Each row was made from one walk, in order. Every step used is in the known rows, and no mark comes twice. Write each row's walk.
Known rows
fevi, lilon, pives: [  8  43  -4  25  -3   2 -11  14   4   5  15   3   6 -31  16 -10  21  -2
  30  32 -24  22 -10]
tokal, fevi, lilon, pives, guzetug: [ 15  39  -9  29  10  13   0  16   9  -2  26  -9   2 -74   8 -14  23   2
  31  36 -83  19 -31]
tokal, pives, guzetug, zadog: [  6  37  -8  14   2  16   9  16  14  -7   0   2  -7 -18  29   5  40 -27
  29 -14 -75  10 -24]
pives, guzetug: [ 12  22  -1  23  -1   2   2   8   7  -2  20  -4 -14   9   8  -5   4  17
  25   4 -71  12  -2]
zadog, pives, tokal, fevi, lilon: [  3  38 -13  15  11   4  -1   0   8  -4  30 -12  -7 -50   6 -39  34  54
  47   3 -32  11 -16]
zadog, guzetug, pives, tokal, fevi, lilon: [  0  54 -17  20  -3   6  -1   8  21 -11  45   7 -15 -64   4 -43  34   4
  26  25 -55  12 -23]
lagi, fevi, tokal, pives, guzetug: [ 25  29 -15  10  17  -1   8  30  19 -19 -16 -20 -11  27   4 -49  20  -3
  45  -3 -83   3  -4]
lilon, pives, guzetug: [  7  35   1  37  11  11  -5  18   5   2  36   1  -6  -8  13  -3  16  -9
  33  33 -65   8 -10]
vupas, pives: [  6  17  -1  20  -1  -8   7  27   3  13  19   5  -7   6  13  -7  21  40
  33 -16  -7  26  -5]
fevi, tokal: [ 15  11   3   8   3 -11   0  11   6  -1 -18  -4  -3  19  12 -42  13  24
  27  -3 -16   0  17]
fevi, tokal, pives, zadog, guzetug: [ 14  62 -13   1   7   8   5  41  28 -11 -17 -14 -19 -11   5 -43  33  20
  17  -5 -41  11   2]
lilon, pives, tokal, fevi: [ -1  15  -5  40  31   3   0  24   3   6  56  -7   1 -33   7 -32  31  -1
  41  34  -6 -26 -18]
lagi, fevi, lilon: [ 17  33  -8   4   6 -14  -4   2   7  -3  -5  -1  -6  20   2 -25   6  21
  33   3 -37  17   1]
pives, tokal: [  1  16  -7  26   9 -12  -3   9   7  -2  39  -3  -8  22   8 -29  14  23
  36   5 -13  -2   6]
lilon, fevi, lagi: [ 11  -5  15  18  24  13   7   7  -1   4   5   1  -6   4   7 -14  21  25
  35  12  -4   3 -19]
tokal, fevi: [  9   2   4  16  10   6  11  15  -1   8  12  -8  -7 -24   8  -7  10  14
  23   2 -10 -18 -11]
zadog, guzetug, pives, lilon, fevi: [ -8  42   8  31  -3  15 -12   8  11  -2  44  25 -14 -45  -9  -9  24 -13
  25  35 -38  51 -28]
lilon, fevi: [  6  -6  11  24  11   0   0  14  -4   9  17   5  -3 -23   2  -8  12   7
  25   9  -5  -7 -20]
zadog, pives, tokal, fevi: [ -2  22  -6  21  26   9   4   6   2   1  42  -9 -16 -22   4 -34  33  43
  49   2 -11 -18 -13]
tokal, fevi, lilon, pives, zadog: [ 11  44 -10  15  23   9  -4  24  14   0  15 -14   2 -66   8 -11  34  28
  30  36 -26  18 -25]
zadog, guzetug: [  4  42   3  17  -5   5   3  14   6   6  17  11 -22   3   1 -11   6   9
   6   0 -34   0   5]
tokal, fevi, lilon: [ 16  18  -6  12  -2  -1   7   9   4   3   0  -9   0 -54   8 -15  14  23
  19   2 -28  14 -16]
lilon, fevi, tokal, pives, zadog, guzetug: [ 13  42  -5   8  21  10   3  42  21  -8  -8 -10 -12 -47 -10 -46  38  14
  19   0 -35   6 -21]

Which walk is each row?
[ -6  28   2   4  46  24  12 -13   8  -4  13   5 -17   1  24 -28  68  42
  57 -11 -19 -12 -14]	guzetug, zadog, pives, tokal, fevi, lagi
[ 11  23 -21  24   6 -15   5  22  14   2  41  -9   2 -49   1 -41  36  62
  43 -13 -25  36 -20]	vupas, pives, tokal, fevi, lilon
[  9   3  -4  22  33   8  14   9   9  -5  27 -16 -11   9   9 -37  31  41
  44   9 -12 -12  -5]	pives, tokal, fevi, lagi
[  2  23   7  20  23   1 -13  -1   3  -5   3   0  -3 -27 -13 -42  34  46
  50   5 -22  52  -8]	zadog, pives, lilon, fevi, tokal
[ 13   4   8  12  22  20  20  10   1   3  -1 -11 -12   0  16 -14  22  30
  30   6 -10  -8  -9]	tokal, fevi, lagi
[  6   6 -12  30  20  -8  11  29   8   7  48  -6  -6 -21   3 -33  31  52
  45 -13  -6   9 -17]	vupas, pives, tokal, fevi
[ 12  50  -8  27   0   3 -12  13  12  -3  26  -1   2 -36  11 -11  19   2
  31  33 -82  38 -15]	fevi, lilon, pives, guzetug
[  2   9   6  24   7  -3 -14   4  13  -9  11   9   1 -32   3 -40  31   0
  44  30 -19  51 -20]	guzetug, pives, lilon, fevi, tokal
[  1   8  -6  19  25  19  12   5  15 -10  36  -6 -15  -2  23 -35  41  16
  52  30 -12  -9 -17]	guzetug, pives, tokal, fevi, lagi
[ -1  38   8  24   4   5 -12  10  16  -9  18  21  -9 -41 -11 -45  31  -3
  29  29 -45  51 -17]	zadog, guzetug, pives, lilon, fevi, tokal
[ -6  29  13   8  32   6 -12 -12   5  -5 -13  20   0 -27  -2 -33  58  26
  50 -10 -27  50 -15]	guzetug, zadog, pives, lilon, fevi, tokal
[ 16  18  -9  11  -3   0   9  32  11  -3 -22 -17  -1  -3  19 -39  25  -5
  30  -5 -16   3   2]	fevi, tokal, pives
[ 14  -7  11  14  17  -8  -2  14   1   1 -10   0   3 -16  -1 -45  17  17
  28   4 -10  -3  -7]	lilon, fevi, tokal
[-14  40  -1   8  22   3  -5 -12   6  -1  24  16 -14  14  21 -20  53  24
  48 -14 -20  -3  -3]	guzetug, zadog, pives, tokal
[  8   5   8  27  15  -9 -10   8   5  -4   3  -1   8 -20 -13 -45  18  26
  35   9 -20  50  -6]	pives, lilon, fevi, tokal
[ 12  33  -8   5   8  10   7  19  22 -12 -26  -3  -2 -11  28 -30  48 -17
  31 -17 -81  12 -11]	fevi, tokal, pives, guzetug, zadog
[ -1  26  13  24  28  25  -4  -8   2  -2  14   2 -13  -8  -3 -10  38  52
  55  13 -14  60 -19]	zadog, pives, lilon, fevi, lagi
[ -6  31  -4  25 -12   4  -8   0  12  -4  30   9  -9  -3  16   0  19  -3
  39  29 -19  55  -7]	guzetug, pives, lilon
[ 17  14   1   0  25 -16   1  11   6  -6 -22  -3  -9  55  -3 -53  10  19
  37  -3 -27 -14  17]	lagi, fevi, tokal
[ 17  13  -6   8  23   5   1  39  18  -8 -14 -21  -1 -37   4 -40  38  18
  36   3 -11   7 -22]	lilon, fevi, tokal, pives, zadog
[  2  20  -2  17  37  22  12   0   5  -4  26 -13 -20   3  12 -36  43  60
  58   5 -13  -8  -6]	zadog, pives, tokal, fevi, lagi
[ 20  27 -13  18  -1   5   7  29  19 -13 -11 -21  -4 -11  16 -39  21   2
  33  -4 -76  14  -5]	fevi, tokal, pives, guzetug
[ 15  -1   0  18  13   6   3  36   7   0 -13 -13   5 -38   9 -43  28 -10
  34   3  -9  -2 -21]	lilon, fevi, tokal, pives
[ 11  23  -6  25   1  -2   6  23  11   3  29   1 -12   2   7  -6  17  47
  36 -14 -68  37 -11]	vupas, pives, guzetug
[  6   9  12  32  22  14  -2   1   5  -2  18   0  -4  -3  -4 -12  25  32
  41  17 -14  56 -15]	pives, lilon, fevi, lagi
[ 10  21 -17  21   6  -8   0   7  11  -4  30 -14   4 -44   2 -40  19  34
  32   7 -31  11 -12]	pives, tokal, fevi, lilon
[-13  51   4  11  11  12  -7 -19   5   1   4  20 -12   0  14   7  48  22
  43 -13 -27  52  -3]	guzetug, zadog, pives, lilon
[  6  10   8  34  22   7   3  16   7   4  25   3  -2  -7  -5 -14  38  61
  52  -1  -9  82 -25]	vupas, pives, lilon, fevi, lagi
[  7  46 -15  24  24 -15 -16  14  12  -7  41   1   3  13  -2 -47  26   4
  52  36 -35   9  -7]	lagi, fevi, lilon, pives, tokal
[  0  68   2  18  20  11  -7  29  13   2  32   8 -20 -12   1  -8  27  11
  17  29 -33   3  -6]	lilon, pives, zadog, guzetug
[ -8  38   8  -2  14  12   1 -12  -1   7  -6  22 -13   5  24   4  44  14
  36 -16 -19  -1  -8]	guzetug, zadog, pives
